What can hang from each mark
gese: punop vosi
gari: vosi zama
punop: dibu gese vosi
zama: vosi
vosi: dibu punop zama
dibu: punop vosi

Each row was made from one small tree. The marks that hang from a mark follow it in brackets, in alphabetical order. Every link used is in the known rows. Write each row's tree.
Known rows
vosi[zama]: [ 58 -11 -21  16   4  -4 -12 -19   4   2  -4  15  15 -17  14  -5 -16  -8]
gese[vosi[dibu[punop] zama]]: [ 58 -31 -19  17  18  53  -5  11   6  40   6 -10  37 -17   5 -13 -41   7]
vosi[dibu]: [ 42  -9 -10  -1  34  33  -8  -8  -7  43 -19 -10  -7  16  16  -4  -9   7]
gese[punop]: [ 37 -16 -13 -18 -11  22 -15  17  17  23   5  -1  19  -7  26 -32   3  12]
dibu[vosi]: [ 25 -21 -44  -7  -4  33   1  35   1  22  15  -4   5   7  10 -16   1   9]
punop[dibu[vosi]]: [ 17 -14 -18 -11  23  55  -6   9 -12  28  23 -14  17  21   1   7 -16  18]
zama[vosi[dibu punop[gese]]]: [ 39   6  -3  16  23  23 -19 -15 -21  35  14 -18  33   6  23  16 -29  10]
gari[vosi]: [ 27 -23 -36 -15  -3  24   2  24   6  17  -6  12  -1   5  23  -3 -15 -10]
vosi[punop[gese]]: [ 33  16 -15  28   9   8 -26 -17 -16  21  24  -1  40  -8  19  10 -12   1]
punop[dibu[vosi[zama]] gese]: [ 51  -8  -1  20  28  50 -32 -11 -25  16  44 -12  58   9  -4  24 -36   4]
gari[vosi[punop[gese] zama]]: [ 66  -4 -24  31   4   5 -13 -12 -12  11  18  15  56 -32  14  23 -40 -15]
gese[punop[dibu]]: [ 32 -11  10 -20  11  43 -19  -2   5  28  14 -11  30   4  16 -11 -12  22]
gese[vosi]: [ 19 -28 -31  -4   6  39   2  19   4  28   7  11   4  12  12   0  -7 -10]
gari[zama]: [ 16 -20 -27  -8  -5   4 -10  -3  -1  29   0   2  15   4  20 -21  -1  -8]
dibu[punop]: [ 14  -8 -28  -3 -17  27 -24  24  17  15  13 -14  18  -8  25 -39 -13  20]
punop[dibu gese vosi[zama]]: [ 45 -16  21  10  19  50 -34 -36 -30  -5  25   0  53   2  -2  30 -31  11]
vosi[dibu punop[gese] zama]: [ 85  12   4  51  41  11 -24 -48 -25  35  11  -7  57 -25   7  24 -37   1]

Which tree is each row?
[ 51 -35  -6 -13  19  65   2  26   8  59   2 -10  24   3  13 -16 -11  10] -> gese[punop vosi[dibu]]
[ 68 -23  -2  30  36  48 -24 -11 -18  38  15   0  42   5   4  22 -34 -16] -> punop[gese[vosi[dibu zama]]]
[ 45 -17 -14   5  23  40  -6  -7 -11  16  23  -7  32   1  -6  12 -29  12] -> punop[dibu[vosi[zama]]]
[ 52 -21 -14  27  11  33 -28  -3 -10  14  25  12  44  -2   9  15 -27 -22] -> punop[gese[vosi[zama]]]
[ 62 -29  -5   2  17  36   1 -20 -11  14 -17   4  12 -12   3   1 -15  15] -> punop[vosi[dibu zama]]
[ 13 -12  19  -7  17  65 -33 -15 -30   9  25  -9  36  25   4  24 -16  18] -> punop[dibu gese vosi]
[ 56 -33   7  -2  15  52  -6  -3   6  28  24   2  55 -14   2   3 -34   6] -> gese[punop[dibu] vosi[zama]]
[ 52 -28  17 -18  -1  47 -10 -12   0   4  12  -1  45 -19   4  -8 -18  30] -> gese[punop[dibu vosi[zama]]]
[ 40 -20 -20  25 -11  43 -38  21   4  14  39  -7  62 -18  14 -18 -38   1] -> dibu[punop[gese[vosi[zama]]]]
[ 31  -6  -6   8  13  12 -16 -17 -22  47  16 -17  47   3  21   4 -25   2] -> gari[zama[vosi[dibu punop[gese]]]]
[ 63  -2 -33  38   2  13 -13  -2 -16  15  41  -1  62 -30   1   7 -25   2] -> dibu[vosi[punop[gese] zama]]
[ 56  -6 -14  16  20  16   5 -29 -12  16   9  10  47 -27   5  30 -48   0] -> gari[vosi[punop[dibu] zama]]
[ 40 -19 -27   1  18  20  15  -4 -14  62  -8  -5  35 -12  14   3 -29  -4] -> gari[vosi[dibu punop] zama]
[ 79   5  -9  37  37   5   0 -45 -12  36  -9  -2  33 -32   6  13 -30   8] -> vosi[dibu punop zama]
[ 13   6  -5  -3  13  16  -4 -21 -11  16  19  -8  24   4  19  19 -27  20] -> zama[vosi[punop[dibu]]]
[ 60  17  12  44  33  12 -32 -58 -27  12  34  -3  71 -21   2  37 -43   4] -> vosi[punop[dibu gese] zama]
[ 73 -33   5 -11   1  41  -3  -1   4  21  -7  -4  32 -24  10 -22 -11  26] -> gese[punop[vosi[dibu zama]]]
